What can hang from each mark:
T: U
H: P U X
V: P
A: U V
U: H P T
X: A H
P: H U V

Each row was made from one small tree. The marks that hang from a mark follow it in brackets, in alphabetical order. Every link used is in the known rows. Write each row's tree.
Known rows:
A(V(P)): [ -6  21  -1  17  27 -19 -11  50   2  -4 -19 -56   5 -22   3  32  35  11
 -10  64 -15  23 -15]
X(H(P(U(T) V))): [ 20  28  -6 -18  -6 -18 -38   2   3  -4  -5 -39  13 -10   5 -61  34   9
 -26   3 -30  29  -7]
T(U(P(V))): [-18  17  11 -18 -39 -30 -30  30   0 -12  10  -3  12   3   1   7  24  -7
  18 -12 -13  15   4]
X(A(U(H P) V)): [-10  23 -12   1  28 -33 -15  30  19  -5 -13  -9   8 -14   5  25  17  14
  53  14 -20  -8 -14]
V(P(U(H(X) T))): [ -5  21   9 -17  28 -14 -19  32  26  -2 -10 -17   0 -21   5 -15  50   2
  19  44  -1  15 -20]
T(U(P(H))): [-37  18  12 -19 -10 -23 -25  25  11 -21   2 -21   2  -6   4  38  29  -1
  24 -14 -13  30  -5]
A(U(P) V): [ -5  22 -31  10  17 -33   0  25   1  -8 -12 -30   7 -16  -6  22  19  10
   4  31 -18  13 -10]
H(P(V) U X): [-13  45   5 -56 -29 -11 -27  11   2 -12 -11 -20  15  11  -3 -24  15  15
 -33 -15 -24  19  -3]
A(U(H) V(P)): [ -7  13 -24  23  42 -30   0  52  21   0 -11 -48   9 -32   7  47  27  10
  11  66 -15  15 -26]
P(H(X) U(T) V): [  5  32   8 -32  -6  -8 -30  12   7 -14 -12   1  12  -7   0 -14  39   3
   2  17  -5  18 -12]
X(A): [-12  26  24  -9  -8 -21 -23  36   0  -8 -21 -26   0  -5  10   6  33   6
   5  21 -18   5  -3]
U(H(X) P(V) T): [ -8  29   6 -38 -17 -16 -18  17  16 -11   4  27  21 -16  -5   4  29  -4
  43 -13  -4   4  -7]
T(U(H P(V))): [-24  15  13 -25 -33 -26 -38  28  18  -8  14   7  16  -7   4  20  24  -6
  42 -28 -11   7   0]
U(P): [-21  20   2  -8 -18 -23 -14  22   1  -8  -9 -20   7 -12  -5  11  33   2
  10  -5 -17  20  -2]
H(U): [-28  28   2 -26  -6 -18 -32  17   5  -3 -17 -38  -1  -5   2 -15  35  13
 -31  11 -22  20  -5]
U(P(H V) T): [-14  13  -1 -13 -14 -14 -25  17   8 -11  -5  -2  21 -17  -7  15  30   0
  40 -11 -14  21  -5]
X(H(P(U))): [  2  31  -1 -15  -2 -18 -34   4   2  -9 -13 -59   2  -6   8 -39  34  15
 -39   0 -32  38 -14]
A(U(P)): [-15  13 -22   2 -10 -32   6  24   3  -8  -6 -24   7 -15  -5  13  23  -1
   9  13 -16  16 -10]
A(U V(P)): [ -1  16 -27  27  37 -32   7  53   4  -4 -16 -57   5 -24   2  33  25  10
 -13  84 -16  20 -21]
V(P(H(U X))): [-38  34  11 -34  14  -8 -19  34  13 -18 -19 -38   5  -5   3  22  30  16
  -3  26  -7  35 -20]
T(U(H(X) P(V))): [-19  31  20 -47 -35 -20 -28  29  14 -19  16  23  15   2   4  22  20  -3
  35 -23  -1   6  -2]
P(V): [ -4  21   6  -6 -34 -18 -24  30  -6  -4  -9 -18  16 -11   1  11  29   2
 -11  12 -16  15  -3]

Write each row's tree:
[ -9  21   4 -17 -26 -15 -24  22  15  -4  -4 -24  22 -15   1  13  22   5
   8 -25 -27  14  -7] -> U(H(P(V)))
[-11  24 -10 -35 -12 -22 -50   0   3  -5   1 -12  15  -6   0 -52  27  12
   2  -9 -21  27  -3] -> X(H(U(P(V) T)))
[-21  21  -3 -30  -3 -10 -40  13  12  -7 -10 -18  13 -11  -1 -13  32   9
  -1   6 -20  22  -4] -> P(H(U(T)) V)
[ -9  33   7 -35 -15 -11 -18  14   8 -21  -4  12  21 -11  -7  15  25  -1
  35  -8  -4  19  -7] -> U(P(H(X) V) T)
[ 12  17  -1  -7 -13 -19 -34  18   2   5  -9 -10   7 -11  -2 -45  44  -1
  -6  24 -14  10  -4] -> P(U(T) V)
[-13  33  -8 -38  16 -18 -38  -1  13  -9  -8 -60  -1 -13   7 -54  29  17
 -44   7 -37  34 -10] -> X(H(P U(T)))
[-21  50  23 -57  -5 -10 -27  18   7 -15 -23 -28   0  15   6 -31  17  23
 -17  -6 -27  10  -3] -> H(P U X(A))
[-23  40  16 -55   7 -17 -35  14  11 -12 -18   7  -2   7   0 -43  27  14
  26   1 -13   1   1] -> H(U(P T) X(A))
[-20  35   8 -35   6 -12 -10  13  12 -23 -10  -5   7 -17  -4  20  31   2
  24   6  -7  26 -11] -> U(P(H(X)) T)
[  2   9 -27  -1 -12 -32  -6  20   3  -4   1  -2  17 -17  -9  -8  22  -8
  23  18 -13  10  -4] -> A(U(P(V) T))
[ -3  40   5 -28  46 -23 -50  14   8  -8 -20 -41  -5  -8  17 -44  28  30
 -21  47 -27  13  -9] -> X(A(V) H(U(T)))
[  5  38  -1   1  39 -30   4  57   1 -15 -23 -35   2  -8  11  30  19  16
   8  84  -8   4 -19] -> H(X(A(U V(P))))
[-12  39  21 -50 -28 -16 -30  29  18 -20  12  -7  14   1   9  17  17   1
  -2 -16 -16  11  -6] -> T(U(H(P(V) X)))
[  2  19  -5  19  32 -19 -17  40   4   4 -23 -50   0 -12   1  -5  44  15
  -9  60 -15  21 -15] -> A(V(P(U)))
[ -8   9 -27  -2  -6 -28  -9  17  10 -12  -1  -7  21 -21  -7  18  23  -5
  38   6 -15  21 -12] -> A(U(P(H V) T))
[  1  27  -1  -3   6 -35 -18  28  -4 -16 -14 -41   1 -11  20   1  19  11
 -14  43 -22  17 -19] -> X(A(U) H)
[ -3  31  -9  -2  35 -25 -12  31  21  -6 -17 -40   7 -14  10  21  14  19
  15  22 -33  -2 -16] -> X(A(U(H(P)) V))
[-31  24  -3 -27  19 -11 -29  10  17  -8 -16 -35  -1 -16   1 -10  39  10
 -10  17 -21  27 -11] -> P(H(U(T)))
[ 16  37   2 -36 -12 -10 -21   8   6  -8  -9 -10  10  -1  -4 -49  32   5
 -17   6 -17  14  -4] -> H(P(U(T) V) X)
[  0  20  -5  -1  18 -32  -7  33   7  -6 -15 -26  -3 -16  10  -9  30  -1
   9  55 -18   1 -11] -> X(A(U(T)))
[-20  36  26 -44  -8 -22 -22  34  18 -21   5  -8  -3  -7  14  28  31   0
  -6  13  -3  12 -12] -> T(U(H(X)))
[ -9  38  16 -30 -29  -8 -21  24  -2 -25 -13  -5  20  -6   2  40  24   4
  -3   7  -6  24 -12] -> P(H(X) V)
[ -7  36  14 -31  -2 -13 -24  16  16  -7 -13  -5   1  -7   5  -5  44   7
  -4   6  -5   9 -16] -> P(U(H(X)))
[-25  16  -1 -13   6 -15 -17  15  13 -14 -10 -20   8 -22  -4  17  38  -1
  30   0 -16  26  -9] -> U(P(H) T)
